In the rows, zero is written as 128.
Known rows, with every step that occurs:
E-Q: [ 96 115 121 100 119 126 127 127  81 120 130 101 119  97 124  90 120 134
 149 114 146 142 134  97 107 157 116 121 129 118 122 124 122 151]
R-Q-H-M-X-B: [112 118 144 133 130 124  90 136 147 125 116 156 139 127 125 151 156 121
 132 139 151  94 145 113 174  82 133  88 110 149 137 105 196 181]
E-M-X-B: [117 138  96 123 132 111  65 131 127  95 125 146 139  96 132 104 143 121
 171 107  91 103 111  89 157 122 137 154 117 117 185 101 125 138]
Q-R: [152 127  92 118 129 112  92 122 119 114 135 104 122  90 133 106 109 135
 126 138 138 125 132 104  81 176 115 121 136 128 144 136 130 138]
A-X-M-H: [112 189 108 162 145 110 116 128 124 103 110 155 133 117 128  77 150 120
 156 153 135 169 155 103 146  96 145 210 103 132 137 128 101 124]
M-X-B-Z-Q-R: [ 77 105 113 136 123 114 100 134 177 129 154 162 109  62 130 157 151 138
 119 126  58  91 105 105  92 158 111 135 144 101 155 130 151 162]
Z-Q: [100 130 107 104 113 125 120 121 117 109 137 107 118 120 126  85 126 135
 133 143  84 114 142 124 128 163 126 133 131 106 123 124 133 125]
Q-R-A-X: [141 134 112 135 131  77 119 118 116 131 146 142 124 108 129 136 110 136
 161 152  98 157 112 132  93 145 127 120 128 140 130 128 105 152]
S-H: [116 164 117 132 122 136 121 127 128 113 110  98 125 103 137  81 121 120
 120 134 167  86 122 122 136 156 140 130 123 123 134  75 115 187]
Q-R-M: [152 119  94 132 130 106  86 109  99 115 130 106 129 104 141 139  92 131
 133 120  89 136 133 100  71 128 122 116 131 132 144 131 136 123]
X-B: [107 142  91 109 129 148  41 139 164  98 108 119 127 116 139 107 134 129
 146 135 126 120 110 122 128 141 133 113 126 134 159 107 140 164]
X-M-H-B-Z: [146 146 124 151 132 149 151 139 152 125 104 146 129 131 126 141 143 118
 141 127 121 133 133 103 134 122 130 190 133 148 159 126  94 169]
R-M-X-B-H: [ 99 158 105 151 132 121  42 134 141 104 109 145 134 110 141 155 134 118
 123 121 143  93  89 130 174  72 146 103 116 109 172  95 177 126]
B-Z-Q: [113 120 128 126 113 155 155 119 133 122 138 123 113 110 125 146 128 135
 126 132  76 117 133 136 108 162 122 134 152 107 134 124 116 120]
R-Q-H-M-E: [170 107 171 115 135 141 153 130 104 141 114 126 146 161 126 148 128 126
 106 152 161 108 169 161 165 112 127  73 124 139  90 128 144  57]
S-H-B-Z-Q: [ 94 126 191 122 104 138 163 149 163 137 125 120 113 131 129 157 129 123
 103 140  91  85 103 125 133 203 119 157 142 121 112  85 114 213]
R-Q-H: [166 123 149  99 132 133  84 135  94 124 120 111 135 124 131 147 115 124
 125 161 167 127 169 117 167 139 113  80 128 160 133 104 152 175]
B-Z-Q-R: [126 102 128 124 119 127 150 126 131 133 156 121 111  89 128 148 120 141
 113 134  84 127 145 126  84 182 106 132 154 108 133 146 119 132]
H-M-E-Q: [102  99 149 124 123 137 198 122  89 138 125 115 129 129 120  91 135 136
 128 111 134 119 139 145 103 128 131 115 126  98  82 149 115  41]
M-H-B-Z-Q-R: [121 124 146 122 121 108 105 157 168 136 155 138 113 117 125 167 135 129
 111 143  99 122 112  98  86 189 109 149 145 122 135 143 118 182]
A-X-M-H-B-Z: [124 160 151 175 138 123 148 142 162 116 107 179 128 132 126 160 151 117
 142 151 100 171 122  90 124 133 131 224 115 149 135 120  86 159]
Q-R-M-H-B-Z: [161 126 132 157 133 112  86 142 161 130 134 141 128 118 138 214 107 119
 124 122  99 133  92  76  61 134 120 129 137 151 159 129 119 172]
A-X-M-E-Q: [ 88 118 161 130 137 112 182 121  73 130 115 150 133 119 126  82 146 135
 146 131  98 185 161 122 122 132 116 196 110 118  78 148  73  55]
B-H-M-R: [164 149 122 142 134 155 156 118 121 132 126 119 127 173 120 103 122 124
  75 113 240 148 109 186 179  88 153 100 123 121 109 137 153  40]
R-Q-H-M: [160 113 161 120 129 142 138 127 100 131 119 118 142 152 122 142 122 123
 122 149 178 127 184 132 171 108 129  85 121 157 110 118 171 149]
X-M-H-B: [130 167 105 124 131 119  97 139 129 114 102 125 134 139 127  85 141 117
 147 137 130 134 136  99 147 124 135 192 115 148 149 125 113 180]
H-B-Z-Q-R: [130  86 155 112 112 113 132 141 150 136 147 128 111 118 127 176 118 138
 109 139  61 126 118 104  83 214  95 148 150 125 123 142 125 169]
B-Z-Q-H-M-X: [117 116 126 162 123 144 187 107 148 130 142 153 130 126 119 163 144 129
 113 115 120  69 135 124 131 103 128 133 134 104 125 135 169  94]
H-B-Z-Q-R-M: [128  80 159 126 112 106 129 130 144 137 139 130 119 128 132 211 103 133
 117 123  15 137 120 101  72 165 103 135 145 130 125 140 133 155]
A-X: [121 153 118 144 130 108  88 118 123  91 122 144 122 117 131 114 120 130
 142 157 109 148 117 104 111 158 133 152 118 126 119 109 121 112]

Rows:
[170 128  70 109 134 145 178  91  98 147 117 121 127 155 124  77 119 128
 151  99 101 171 119 170 149  65 140 125 128 166 137 143  95 106] | X-M-R-A
[121 147 148 149 125 143 200 121 137 134 107 113 134 133 131  79 134 123
  97 135 156  70 126 168 137 133 153 125 121 102  90  97 112  76] | S-H-M-E
[152 145 147 147 131 145 166 131 116 129 114 118 140 150 127 115 135 127
  89 141 202  99 135 201 174 112 150 102 132  85 105 131 132   4] | B-H-M-E
[193 122  96  97 136 128 144 109  82 141 143 115 134 154 124 104 106 122
 166  88 106 170 102 161 150  97 144 101 131 154 150 128  76  80] | E-M-R-A
[117 132 122 154 130 115 133 129 137 136 159 128 122  95 133 179 121 127
 128 122  77 139 137 114  75 110 123 126 145 118 146 144 119 134] | B-Z-Q-R-M-H
[140 144 127 126 133 160 132 137 165 157 122 128 132 197 126 131 136 122
 119 106 223 156  83 229 202  48 165  55 125 144 131 131 145 105] | X-B-H-M-R-A
[121 137 118  89 127 137  62 134 121 113 135  96 135 144 132 109 121 131
 127 143 149 111 150 121 145 149 113 118 126 120 123 138 154 135] | Z-Q-H
[118 102 183 130 132 112 187 149  81 165 144 114 134 122 122 118 130 139
  90 124 238 137 152 173 140 131 115 103 130  83  81 169 127  48] | B-H-M-E-Q-R
[ 98 113  99 136 119  73 123  99  99 120 153 134 119  80 129 128 116 136
 121 115  15  99 123  85  78 125 120 140 125  99 133 138 162 117] | Z-Q-R-M-X
[ 72 128 134 106 125  78  83 152 161 138 153 152 121 130 132 138 141 141
 168 150  61 169 121 149 125 144 124 130 123 128 121 136 118 189] | Z-Q-R-A-X-B
[131 134 171 141 114 146 151 139 163 127 105 125 120 122 135 163 120 118
 106 138 133  82  93 112 120 190 128 144 138 140 139  72 108 216] | S-H-B-Z
[114 111 149 117 128 145 130 132  99 137 129 100 142 150 123 113 121 131
 140 109 218 133 166 113 129 113 120 113 116 131 105 149 154 147] | E-Q-H-M
[146 130  96 122 136 148 154 107  96 120  95 119 136 121 133  68 135 131
 129 134  98 123 155 150 139 122 127 165 128 118 124 140  94  42] | X-M-E
[161 122  88 111 126 104 136 116 104 139 142 109 124 104 131 119 105 135
 155 130 109 126 122 143 101 142 123  94 142 136 152 132 115 172] | Q-R-A
[130 179  75 142 139 136 125 124 114 111 107 122 136 111 128  57 142 119
 153 129 149 136 157 117 148  93 141 176 119 133 159 130 105 149] | X-M-H
[117 110 114 115 119  98 114 114 101 125 147 104 124 111 133 130 102 137
 128 122  48 140 144 111  88 131 116 124 132 115 121 147 141 127] | Z-Q-R-M
[111 137 145 129 117 131 118 157 169 122 138 139 115 131 122 162 143 123
 127 140  92 112 104 111 112 176 125 148 141 121 138 122 116 171] | M-H-B-Z-Q
[186 125  95 122 139 152 141 106 132 154 132 116 140 202 124 120 110 125
 129  98 185 139 101 178 140  59 146  62 123 166 115 146 141  82] | Q-H-M-R-A
[ 70 115 127 126 132 126  83 140 147 129 124 139 139 125 125 124 156 129
 148  96 205 100 129  90 133  91 125 118 107 123 128 135 183 174] | E-Q-H-M-X-B
[ 73 119 185 119 130 150 144 166 129 146 115 122 138 147 129 121 156 131
 115 120 229 134 130 191 187 102 136  96 121  92  97 137 135  61] | X-B-H-M-E-Q
[140 148 108 140 145 129 146  98 117 116 113 155 123 147 126  69 130 128
 120 130 116 209 129 123 128  98 133 192 107 155 105 139 106  71] | A-X-M-R
[207 109 162  82 147 132  92 137  70 139 141 121 144 164 127 135 108 116
 124 123 177 188 154 124 188 112 110  91 121 179 130 121 119 102] | E-M-R-Q-H
[148 148 127 145 128 143  89 149 172 114 121 140 121 121 128 170 131 118
 129 140 132 106  84  94  98 162 129 136 138 141 160 109 111 176] | M-H-B-Z
[147  99 132 103 135 144 171 117  98 170 143 109 134 187 119 126 113 128
 143  77 214 167 115 163 127  64 133  63 118 160  94 160 132 119] | E-Q-H-M-R-A
[ 62 112 122 162 113 144 172 121 184 125 132 169 118 113 119 152 168 132
 130 111  57  78 114 131 128 106 146 142 132  94 135 120 165 124] | H-M-X-B-Z-Q
[152 106 143 130 133 179 169 115 160 150 148 128 127 183 121 154 126 129
  87 106 166 143 126 161 126 104 130 106 134 139  99 159 147  55] | B-Z-Q-H-M-R
